Known rows, with every step that occurs:
pusava -> gobis: [ 13.6  34.5   8.3  -6.5  16.5  50.2   3.0 -10.1  -3.2  10.4 -38.4 -22.2
 -11.1   7.3   9.1  18.8   4.1 -18.0  16.9  -2.4   1.8   2.8   6.1]
lodime -> tubaz: [-22.7  -2.1  -1.8  14.0 -22.0   8.4  14.5  26.2  48.0  -9.3  -0.6   4.0
 -13.9 -33.2   0.2  -7.6 -16.1  -1.9 -29.2  -3.6 -36.1  -1.9  23.3]
gobis -> pusava -> lodime -> tubaz -> pume -> nutuka: [-53.5  -6.1  40.9  27.2 -51.1  17.9  -6.7  19.2 -27.1  -3.1  10.5 -30.4
 -42.1  20.9  -1.6 -57.3  -4.0   5.7  44.7  -5.8  22.8  11.4  26.2]
pume -> tubaz -> lodime -> pusava: [-39.3  -2.4  28.4 -27.7 -38.5   2.3   1.1   6.5  35.7  20.7   9.4 -11.1
  23.7   6.1  26.9 -14.2   1.2   4.2 -12.3  10.7 -25.6 -32.9  12.8]
nutuka -> bedop: [ 30.4   8.7 -17.0  -5.6  24.1  -3.6   0.6 -19.7  12.9 -10.4  22.9 -23.0
 -11.2  -0.1  10.2  -6.5  23.5 -15.8  -6.1  -2.4 -11.0 -12.3  -3.1]
pelik -> patin -> bedop -> nutuka -> pume -> tubaz -> lodime: [-18.8   3.8  14.9  -5.1 -28.4   7.5 -33.5  20.4  15.5  16.3 -13.5   4.9
  -0.5   2.0  58.3 -64.8  14.9   2.0 -48.3  -4.4  11.0  -9.4 -23.4]
pume -> tubaz: [ 11.0  11.9  10.0  -2.9 -28.9  28.1 -20.0  25.6  16.1  13.5  -8.8   4.9
   3.4   3.8  20.2  13.1  -8.9  39.1 -16.2  -1.0  -2.7 -29.1   6.9]
pelik -> fazit: [ 14.9 -20.1  13.9 -14.8  13.7 -14.9 -14.1  28.7 -13.5 -26.8 -14.1  -3.0
 -16.2  13.2  20.7 -20.5  -6.5 -20.4 -15.9  26.3 -19.5   8.4  -7.3]
patin -> bedop -> nutuka -> pume -> tubaz -> lodime -> pusava: [-25.6   8.4  15.9 -17.6 -17.3  -0.9  -1.4   3.8  49.8  30.3  18.0 -14.0
  25.5  -1.6  17.4 -49.5  22.2  -7.7 -32.3  -3.5 -21.1 -13.8  -0.1]
patin -> pelik: [ 18.5   1.4  -4.3  -8.2  23.3   9.4  28.7   3.7  31.5   8.5  17.0  -3.3
  -7.6 -25.7  20.0 -22.5  -1.1   1.5  13.3 -17.0   5.6   6.0 -20.3]
tubaz -> pume -> nutuka -> bedop: [  9.0  -0.3  10.3  20.9   3.5   3.8 -20.7  -5.8 -38.4   6.4  34.6 -34.8
 -14.9  17.4  10.7 -34.7  14.8   0.5  43.7 -13.8  17.2 -13.1   4.0]
pelik -> patin -> bedop -> nutuka -> pume -> tubaz -> lodime -> pusava: [-37.6  -2.2  13.6 -17.9 -10.1  -8.2  -5.0  12.3  47.7  28.1   5.7  -8.9
  17.7   5.6  31.6 -59.9   9.8 -16.1 -46.8 -14.7 -23.6 -24.6  -5.4]
patin -> bedop: [  2.6 -21.3 -17.8  22.1   1.5   2.4 -10.6  -6.4  20.2  21.3  22.7 -11.3
   8.2 -18.5   2.6 -36.8  34.9   4.2  -8.8 -29.0   7.0  14.1 -10.0]
gobis -> pusava: [ -2.7  17.7 -12.9   2.6 -23.8  -9.2  17.8 -11.3   7.5 -22.2  19.2 -47.0
 -23.8   9.6 -17.7  -7.9  15.0  -8.4  11.2   7.8 -12.1  40.7   0.2]
bedop -> nutuka -> pume -> tubaz -> lodime -> pusava -> gobis -> mebemig: [-25.2  52.2   8.2 -15.3 -25.6  53.0   3.0  -6.6  -4.8  31.4 -82.4 -26.1
  -8.1  11.0  24.5 -12.5  38.5 -14.0 -20.5  33.2   0.3  15.8  26.2]
bedop -> nutuka -> pume -> tubaz -> lodime -> pusava: [-27.2  18.0  25.1 -27.7 -18.4  -2.3   2.4   6.5  40.6  19.6   4.8  -8.6
  21.8   8.3  15.8 -32.3   4.1  -9.9 -27.1  13.0 -25.7 -20.1   6.9]
lodime -> tubaz -> pume -> nutuka -> bedop -> patin: [-27.6  -7.5 -15.5  35.2  16.9  -0.4 -36.4  -3.6  19.8   0.9   1.7 -24.8
 -30.7   7.0  18.4 -60.5  16.7  -4.5 -17.1  -3.4  -5.7 -28.9  24.8]
nutuka -> bedop -> patin -> pelik -> fazit: [ 30.1 -17.4 -12.2 -14.7  60.9 -14.4  -6.8  15.5  34.9 -25.1  -5.4 -18.6
 -35.2  -0.8  49.1 -61.7  13.1 -29.7 -32.3  18.0 -22.9  -3.2 -17.5]
pelik -> patin -> bedop -> nutuka -> pume -> tubaz: [ 21.7  18.1  -8.4   8.7   5.6  17.3 -25.7  33.7  29.9  22.6 -11.9  12.7
  -5.7  -2.3  23.7 -34.9  -2.8   9.2 -60.2 -22.2   0.4 -14.0 -13.9]
pume -> nutuka -> bedop -> patin -> pelik -> fazit: [ 15.5  -9.3  -4.8 -14.2  57.8 -17.0 -21.6  21.1  12.2 -27.0  -6.9 -29.6
 -35.5   2.7  45.2 -76.0  20.4 -25.1  -7.7  10.8 -14.4  -2.6 -13.6]
pume -> nutuka -> bedop: [  6.8  23.1  -4.8  -3.0  20.9  -8.4 -19.7 -10.4 -25.0 -13.4  18.6 -41.5
  -9.1   5.7   4.2 -31.1  32.8  -9.2  33.8 -14.8   1.1  -9.2   6.0]
nutuka -> pume: [ 36.3  18.8 -10.2  20.7  -2.1  -0.4   1.7  17.1   1.2  -2.0   9.6  23.8
 -12.5 -24.1   3.2  12.8 -22.5 -32.6 -35.9   9.0   5.7  15.5 -10.5]

Rows:
[ -2.5  13.0  24.6  -5.0 -58.9  19.3 -25.0  23.2   3.2   7.7  -4.6  14.4
   0.3  -7.9  54.3 -13.3  -5.9   7.4 -31.6  23.2  12.0 -11.9 -11.5]
nutuka -> pume -> tubaz -> lodime
[  0.8   0.4 -37.3   8.3  45.1 -12.9 -25.0 -25.3  36.9  -8.0  -7.0 -18.0
 -19.3  11.5  17.8 -35.2  31.5 -15.8 -43.0   8.6 -10.2 -27.5   8.0]
nutuka -> bedop -> patin
[ -7.4  22.6  28.1 -17.2 -38.8  13.7 -24.9  14.3   8.6   6.4 -14.5   5.0
   4.5   6.3  39.5 -36.8   9.2   8.9 -29.2  21.6  10.7  -7.0 -13.7]
bedop -> nutuka -> pume -> tubaz -> lodime
[ -5.6  52.7  27.9 -31.4   4.6  48.7   5.7  -3.5  30.0  25.0 -34.3 -29.5
   7.1  15.5  20.6  -8.7   8.8 -29.7  -6.8   8.1 -17.3 -10.6   8.6]
bedop -> nutuka -> pume -> tubaz -> lodime -> pusava -> gobis
[ 15.6   9.9 -21.3  16.2  40.8 -13.8  -5.6   8.7  17.4   9.8  -0.7   6.0
  -9.2  -7.1   2.5 -56.0  10.7 -33.7 -51.1 -25.4   3.3  20.5 -23.7]
pelik -> patin -> bedop -> nutuka -> pume
[-17.4  33.2  31.2 -27.9 -14.8  52.1   3.8  -5.8  25.0  27.0 -30.1 -31.5
   8.9  13.1  30.6   7.7   6.0 -15.3   8.4   5.7 -17.9 -22.2  14.7]
pume -> tubaz -> lodime -> pusava -> gobis
[-21.1   7.9  23.1 -16.6 -40.3   3.0   2.9  14.0  35.9  19.6  14.7   0.5
  17.9  -6.3  27.8  -8.9 -10.8 -12.0 -30.7  13.7 -22.9 -25.0   7.1]
nutuka -> pume -> tubaz -> lodime -> pusava
[-17.5  -1.1  -7.9  13.8  20.9  17.0  13.0  -8.2  56.3  -5.9  17.6 -41.1
 -61.3  -0.9  34.1 -90.1  25.6 -14.6  -0.8  -7.7  10.6  -3.0   7.0]
gobis -> pusava -> lodime -> tubaz -> pume -> nutuka -> bedop -> patin -> pelik
[-47.2  -9.3  21.5 -26.1 -20.8 -16.1  13.3  -9.7  25.5  12.6  14.8 -14.9
  21.8   3.6  13.2 -23.5   5.6 -21.0  -2.7   9.6 -24.1 -14.6   8.1]
tubaz -> lodime -> pusava
[ 39.2  25.8   1.9  13.8 -29.7  29.5 -17.7  37.4  16.6  12.4  -1.9  24.0
  -6.7 -16.8  22.3  23.0 -26.0  13.0 -44.5   7.4   1.9 -17.1  -2.8]
nutuka -> pume -> tubaz
[ 19.7   2.7 -32.7  -0.2  58.9   1.8   8.8 -17.5  59.8   3.4  10.7 -18.2
 -23.2 -16.0  33.9 -51.3  25.5 -11.2 -20.3  -9.1  -2.2 -14.2 -13.5]
nutuka -> bedop -> patin -> pelik
[-24.7   1.3  32.1 -17.7 -57.9  18.3 -27.1  11.7   3.0   7.8 -12.7  -0.6
   8.3   6.0  49.3 -20.1   8.2  27.1  -8.9  17.6   9.7 -21.1  -5.0]
pume -> tubaz -> lodime
[-40.0  -0.5  -8.8  22.9   6.9   3.5 -23.5 -14.1  24.0 -17.6  -1.3 -44.0
 -58.5  28.4  18.1 -78.3  35.3 -16.8 -15.6   7.2   5.5 -14.1  29.1]
gobis -> pusava -> lodime -> tubaz -> pume -> nutuka -> bedop -> patin
[ 27.9  21.1 -17.9  15.6  32.3  -6.4  -4.5   0.0  21.5  12.2  10.2   0.8
  -1.0 -14.3 -13.9 -46.9  23.1 -24.1 -35.4 -11.9   5.9  32.1 -18.5]
patin -> bedop -> nutuka -> pume
[-23.3  28.2  26.4 -28.3  -0.5  37.2  13.9 -17.7  17.1  18.5 -25.7 -34.3
   6.0  11.1  20.7  -0.4   9.9 -35.7  16.8   5.5 -16.7  -7.8  11.5]
tubaz -> lodime -> pusava -> gobis
[-22.8   9.7  16.3 -27.8 -18.9   9.3  19.4 -20.8   9.6 -29.7  -8.1 -29.3
 -47.8  40.6   0.4 -32.6  33.4 -24.1   0.4  20.2  21.2  22.6   5.9]
gobis -> pusava -> lodime
[-43.0  27.4   6.3 -12.2 -30.3  43.7  11.7 -20.7 -17.6  24.7 -71.9 -29.1
  -7.7   8.0  25.3  -3.1  39.9 -19.8   4.0  30.8   1.2  17.2  29.1]
tubaz -> lodime -> pusava -> gobis -> mebemig
[ 33.5  28.2  -5.4   9.5  -3.4  24.6 -22.4  25.4  33.9  23.2  -1.2   5.8
   3.2  -8.4   8.2 -25.5   9.3  18.3 -44.0 -11.2   3.3  -2.8  -9.3]
patin -> bedop -> nutuka -> pume -> tubaz
